Each row was made from one path, in order. Every step used is in the known rows, and no mark comes twice. Write each row's path.
Known rows
nomabok zufe fubisuz zogi: [  8 -12  -8 -11   1   1   4   2  -4   0   1  -9   4  -1   6   1  18  -7
   0   6   7  -8   6  -2 -24  -2  -5   5  12  18   4]
niruk zufe fubisuz nomabok zogi: [ -4 -19  -8  -2  14   5 -12   1 -16   1  -7 -13   3 -14   4  -1  20 -12
  -7  18  14 -14  -3  -9  -8  19  -6   8  21 -10   7]
fubisuz zufe nopa: [  5   1   3  -9 -14   0   1  -7   3  12   6 -14   7  13   2  -4   7  22
 -16  -1   6  13   1 -15   2  28 -10   8  12  -4 -11]
nopa zufe tusirib nomabok niruk: [ 28  10  -4   4  14   0  -5  11  -2   5   8  32  -5   8  -1  -2  -3   5
  14  31 -25 -13 -16   1  12   8  -9  15 -11 -31 -21]
zufe fubisuz nomabok niruk nalon zogi: [ -2 -18   1   3  19  12  -4  -2 -47 -15   5  17  12   6   0  -2   7 -16
   6   0 -16  -4 -15   2  -6   0  -1   9  -7  -6  -8]
zufe tusirib zogi nalon fubisuz nomabok niruk: [ -4 -17   4 -12  32  -3  -9   1  -7 -13  -4  31  -5  18   3   9  10 -12
   2  14 -45 -14 -25   8  16   1  16 -11 -27 -18 -14]
nopa zufe tusirib nomabok niruk nalon: [ 11   5   1  10  20  17  -8   3 -12   8  10  31  -6  13  -3  -4   0  -4
  11   4 -31 -20 -30  -1  16  -1  -9  19 -24 -20  -7]
nopa zufe tusirib: [ 26   6  -1   2 -12  -1  14  11   3  18  10   7   0   1  -2  -1   6   2
   2  -4   4  14 -15   2  -5  14  -9   3  12 -15  -4]
fubisuz nomabok: [  1  23   5 -34 -13  -2   7  -4 -20  11 -10  -6  -3  -3   2  -9  -1  11
 -12  11  19  17 -17  -5   3  16 -10   5  28 -18   8]
tusirib zufe fubisuz nomabok: [  9   3  -7 -15   7   0 -18   3 -17   1  -2   9  -3  -9   3  -4  17  12
  -6  20  -3 -11 -14  -8   5  -3 -11   2  10 -15  -4]
niruk nalon zogi zufe: [-13  -1  -5   9  -4   1  15  -4  -3   6  -4 -18   0  -6  -9   5 -24 -16
   2 -46  11  12  -7  -2 -12  -4   3 -14   3  18   8]
nopa zufe fubisuz: [ 29   0  -5   9 -22   8  12  13   1  -1  13   7   8  -8  -2   2  16  -4
   2   1   9  16 -10   4  -7 -10 -12   6  22   2  -9]
nopa zufe: [ 22  20  -6  -6 -25   1  26   3   9  13   6  -6   2  -6  -4   1  -6  -2
  -5  -7  23  21  -7  -2  -1  -1 -15   5  30  -4  -2]
zogi niruk: [  8  24   6  -5 -29  -2  10  -5  -3  -4   0   1 -10  14   3  -9 -12   7
   7  -5  -8  27   6   4   7 -11   6  -2   6   2  13]
nalon zogi zufe tusirib nopa: [  3 -16  -3  16  23 -17   7   6  11  16   1 -15  -8   5  -8  10 -13   4
   0 -19  -1  -2   3  -1  -4  26   4 -16 -24  -3  -9]
niruk nomabok zufe nopa: [-11  10  -1  -2   6   6   5   1   0  -8   7 -21   7   0  -4  -5  -1   9
   2  -3   7   2  13 -18  -7 -16 -19  20  37 -14  13]
tusirib niruk nomabok: [-15  33   6 -12  -5  -1  -9   2 -13  -2   2  -2 -22  -5  -3 -18 -12  11
   6  16  28   0   2  -4  13 -16  -5  14   9 -13  12]
zogi nalon fubisuz zufe nopa: [  0 -15  -2  -2  -9   1   7  -9  21  -9   3  -2  18  12  -1  10  18   8
 -18 -29  -6  17 -15  -7   2  -1   4 -10 -13   9 -11]
nalon fubisuz: [ 20  14 -16 -26 -22 -14  26   1  -8 -23  -1  -8  -5 -17  -1  -4  -2   1
   0  -8  13  25  -7   5  -1 -23   0  -2  18  -3   8]
nalon zogi nomabok: [ -4  16  11  -7 -16 -14  19   3  -2  -5 -12  -3  -3 -15  -7   3 -17  10
   3  -4   8  22  12  14 -10  -3  -1 -14  10   1   6]
nalon zogi niruk zufe fubisuz: [  5 -18  -7  37 -11  -8  -1   6  -6 -12   3  -5   9  -6  -3   3   6   0
   9 -21  -2   5   8   7 -11  -9  13 -10  -7  15   4]
nalon fubisuz zogi nomabok niruk: [ -2   3   4 -11  -6  -9   6  -2  11 -20  -5  18  11  -9   2   6  -7  -6
   2  21  -6   0  19  19  -3 -18   9  -5  -8   9 -15]
tusirib nopa zufe fubisuz zogi niruk: [  9 -18  13  42   5  11  -1   8  34  20  25   8   9  17   0  12  11  -1
  -9  -2   1  -7   8  11   3  12   4   2 -34  31 -16]
nalon fubisuz zogi nomabok: [ -7   8  10 -12 -15 -10   9   3  17  -8  -8   2   4 -23  -2   6  -1   2
  -8   1  14   9   4  19 -10  -9   8 -14  -2  17   2]
fubisuz zogi nomabok: [-16  17  24 -15 -21  -1   4  -3  13  14 -10  -2  -3  -5   2   1  -5   9
  -9   9   8  10   9  13  -9  14   0  -5   5  16   5]
zogi nomabok: [ -4  28  14 -19 -29  -1  11  -2  -1  -2 -13   1  -6  -8  -1  -4  -4  16
   1   5   3  23   6   7   3 -11  -5  -4  15  -5  13]
tusirib zogi nomabok niruk zufe: [-19   8   0   3   5   0 -10  -8   9  -1 -13  -3 -13  -3   0   4 -12   5
   5  20 -11 -20  23   1  15  -9  -1  -4   8  -2  -1]
zogi nalon fubisuz: [  5  10  -7 -22 -22  -2  27  -4   5 -22  -6  -1  -3   1  -2   4   6  -9
  -4 -29  -5  29 -18   5   0 -32   7 -11   2   8  11]
fubisuz zufe tusirib nomabok zogi niruk: [  6  -7   7   5  28  -8 -33   6   0  13 -10  26 -16  11   6  -4  -7   8
   8  18 -26 -27   4  -1  14  31  12  -2 -32 -18   0]
zogi nomabok niruk: [  1  24   8 -16 -20   2   8  -8  -7 -13 -10  16  -1   7   3  -4 -12   8
  11  24 -16  14  20   7   8 -22  -4   6  10 -12  -3]
nomabok zufe fubisuz zogi nalon: [ -6 -16   0  -6   0  13   7  -4   9   2  -5  -4   7  20   6  11  24 -14
  -2 -14 -10  -3  -6  -1 -24 -10   3  -5  -6  29   6]

Write each row's path
[ -1  -7 -10   9 -13   4  -4 -10  -4  -5  -2   8  11  -1   1  -1  -1   1
  -3 -48   9   3  -5   2  16 -25  10  -9 -17  14  16]
zogi niruk nalon fubisuz zufe
[ -9  14  -2  -5   1  -3  12  -9 -25  -2   7 -10 -22   4  -7 -12 -20  -2
   3 -21  15   2 -11  -2   4  -4   4   5 -26  12  11]
tusirib niruk nalon zogi
[  9  13   3   7 -18 -15  20   1  -5  -7   2  -1  -5   6  -4  -2 -23   1
  10 -15  -4  26  11   9  -6  -4  12  -8  -1   8   7]
nalon zogi niruk
[-12 -18  -1  26  30   7 -21  -4  11 -16  10  14   3   2  -2   1  -6   0
  -7 -15 -25 -25  -4  -6  21   1  11   7 -47   8  -1]
tusirib nomabok zogi niruk nalon fubisuz zufe nopa
[  3  15 -10 -34   3  -5   9  -9 -15  10 -13 -15   4  -4   4  -4  -2   7
  -5   5  27   3  -7 -13  -2  -3 -15   6  35 -21  14]
fubisuz nomabok zufe
[-29  -4  15   2  24   9 -22  -8   2  19  -1   7  -9  10   2  -5   3   8
   4  -2   0 -34  -2   2   3  -1   4   1 -55   9  17]
fubisuz zogi nomabok zufe tusirib niruk nalon
[ 12   7   4 -14   8  -5   7  -1  -9  11   5  -8 -24  15   0  -7   8  17
  -5  -1 -10   6  -6  -5   8  18  -7   8 -11 -16   8]
zufe tusirib nopa
[-15 -15   7  23  10   3 -30   5  -2   4  -2   2  -3  -1   4   1  15   7
  -3   7  -6 -20  -9   0  16  12   8  -7  -5   5   5]
tusirib zogi niruk zufe fubisuz nomabok
[ 10  -9  -2 -10  15  -5  -9  -5  -4  30  -3  -7 -13  13   1  -1  11  24
 -14  -6   9 -11  -1 -10  12  36  -9   2 -15 -15   0]
fubisuz zufe tusirib nopa
[ 20   7 -14 -12  -7  -1  -5   4  -9 -10   3   3 -13  -7   0  -5  14   6
   3   8 -14  -5  -1  -6   0 -20  -6   0   8   0  -1]
tusirib zufe fubisuz
[ -8 -27  10  42  34  32 -11   1   3  14  18  16   8  14  -2   9   9 -17
 -10 -14  -5 -23  -5   0  20   5  -3  13 -34   6   1]
tusirib nopa zufe fubisuz nomabok zogi niruk nalon
[  1   5   5   3 -18   2   7  -1  21  -1  10 -18   6  11   0   0  -7   9
  -5  -3  -8  21  -1 -12  -1  12  -4  -1   8   4 -13]
zogi zufe nopa
[ -5  -3  -2  -2   7   7  -6 -13  -6   4   7 -14  17  17   3  -5   7  11
 -11  24  -4  -4  -2 -19   6  22  -9  21  11 -20 -14]
fubisuz nomabok niruk zufe nopa
[  2 -10 -14 -11  14 -13   4   3  11  -8 -12  -6  11 -24   1  10 -14 -24
  -5   6  20  -2   0  -1  -2   1   5 -14  15  -9  -6]
nalon fubisuz nomabok zogi zufe
[  7  -6 -13   1 -19   3  -1   2 -11  -7  -3 -18   0 -10   1  -5  25   4
   1  -7  11   4  -6  -6  -7  -6  -6   3  21   2  10]
niruk zufe fubisuz
[-10  -9  -7   7   0  -8  -2  -6  21 -10  -9   0  17 -16   0  10   0  -6
  -4   9  11 -16  20  12  -5 -14   8  -7  -5  13  -7]
nalon fubisuz zogi nomabok niruk zufe
[ -8  10  -2  -7  -4  -7   2   2  16   7  -5 -14 -20  -4  -1   4 -20  -4
   1  -1   0   0   1  -4   9   6   3 -16  16  10  -4]
tusirib zogi zufe
[ 10   5 -19 -15  -6   7  19 -11 -25 -32   5   6  -1   1   0  -7  -4 -16
   8 -18 -12   8  -5   1   9 -42   3  11  -1   0   7]
nomabok niruk nalon fubisuz
[ -2 -20  -1  10   6  -8  -7  12  -6   0  -6   0  18 -15  -2  10   2  -5
   0   2  14   6 -14   4 -16  17   2 -19   6  -3 -16]
nalon zogi zufe fubisuz nomabok
[ -3  -5   7   4   9   5 -23   1  11  -7   0  27   3   3   4   6   9   1
   6  39 -34 -28  25  10  -2 -15   3  -1 -17  13 -23]
tusirib zufe fubisuz zogi nomabok niruk
[  8   7   1 -18  10 -10 -27   4 -12  21 -15  14 -13  -2   2  -8   8  28
  -2  12  -4 -15 -22  -5   9  33  -6  -1 -12 -24   1]
fubisuz zufe tusirib nomabok
[-16  -1   8  30  -1   0  -6  -4  25   2  15 -20 -12  17  -2  -1  -4  14
  -5  -5 -24  -5   8  -9  15  15   7   0  -9  15   0]
tusirib zogi niruk zufe nopa
[-21 -12  14  25  38   1 -18   2  17  23   5  -3  -4  18   1   3   1   7
   3  -8  -2 -31  22   0  -1   6   4   6 -23   0  19]
fubisuz zogi niruk nomabok zufe tusirib nopa
[  8   6  -5 -23 -12 -14  19   1   6  -8   3 -11  -2 -13   0   1  -1  -7
 -11  -3  19  13  -4   9 -13   1   6  -4   8  17  -1]
nalon fubisuz zogi
[  3   4  -8   1 -10 -17  19   3   8   3  -6 -16   2  -9  -6   7 -25  -9
   3 -19  15  19   5   0 -13   5   4 -19  17   7  -7]
nalon zogi zufe
[-12  17   5 -13   4   3   5   5 -13  -6  -5 -11 -18 -12  -2  -9 -15 -16
   4   7  11   5  18  -4  -7  -4  -7  14  43 -14  19]
niruk nomabok zogi
[ -1   6  -4   2 -18   2   9  -7   7   2   9 -35   0   6  -2  -7   7  16
 -12  -8   5  12  -2 -17  -3  17 -10  10  17   0   3]
niruk zufe nopa
[-27  10  21  -4  -5  19  -2 -14  -4   5  -2  10   1  14   2  -2  -8  -8
   0   2 -16  -5   9  10  -1  -5   3   8 -13  20   5]
fubisuz zogi nomabok niruk nalon
[  5 -18  -7  25  -4   5  -9   1   1 -15   2  -5  -3   1   5  -1   8 -14
  12   2 -13  -7  22   0  -4  -8  11   3   0  10  10]
nomabok zogi niruk zufe fubisuz
[  7  -7  -5  24 -23   5 -11   0  -2  -8   2  -4   5   2   4  -5  17   7
   8 -11  -5   5   4   1   1 -15   8  -2  -2  12  11]
zogi niruk zufe fubisuz
[  7 -12  -4  -1   4   8 -19   2 -10 -10  -4  20  21   7   9   3   8  -8
   8  30 -11  -2  -4  -2   4  -3  -1   0   7 -13 -25]
zogi zufe fubisuz nomabok niruk
[  8  14   3  -5 -10  -1  14  -3  -1 -10   2   1 -18  13   6  -6 -20 -13
   9   5 -16  15  22   2   4  -5   9   4   6   3  11]
nomabok zogi niruk
[ -1   4  -4  -8  13  -2  -4   7 -17   2  -7  -5  -4  -6  -1  -6   5   3
  13  -6   7  -7   4  -7 -10 -16 -12   9  32 -28  25]
niruk nomabok zufe tusirib
[  6 -24  -6  12  17  -5 -10   6 -13 -12  -3  15  25  -1   1  11  -4 -15
  13  20  -6  -4   1   4  -8   6   5  -9   1  -8 -31]
nalon zogi zufe fubisuz nomabok niruk
[-16 -15 -11  -3  21   5   0  -5   0  -7  -8  -7  10 -19  -2   7 -12 -31
  -7 -22  15  -8 -13  -4   4  -8   5 -10   0   0   8]
niruk nalon fubisuz nomabok zogi zufe
[-20  -5  -5   5   7   0  -7  -6  19   3   8  -6  -3  -7  -2   0 -13 -13
  -5 -21  24 -17 -15   2   8 -11  17  -9 -44  35  -3]
tusirib niruk nalon fubisuz zogi zufe
[ 16 -11   3  11 -12   8   9  14  14  16  16   3  11  -5  -1   6  18 -10
  -8   4  15   7  -9  10 -20  16  -5   4   9  22 -17]
nopa zufe fubisuz zogi
[ 16 -15  -1   5  13  10   1  14  -5   8   8  13  13 -12   2   6  12 -20
  -5  24  14  -3  -8   0  -7  17 -11   9  22 -14 -14]
nopa zufe fubisuz nomabok zogi
[-19   3   7   2  -5   3  -6 -12  16  12 -10  -7   9   1   2   4  -3   1
  -1  17   4 -13  24   5  -6   7   2   1   3  11  -3]
fubisuz zogi nomabok niruk zufe
[ -6  10   6  -4  -7   2  10  -6  13  -8  -1 -10  11   2  -1   0  -1  20
   0   6  -7   9  17  -8  -2 -16 -15   5  10  -8   5]
zogi nomabok zufe nopa
[-15  -6   5  23  24 -17 -22  17   2   6   3   5  -7 -10  -8  -3 -19   1
  17   0  16 -14   2   5  -1   7  11 -12 -20 -12  -6]
nalon zogi zufe tusirib niruk nomabok
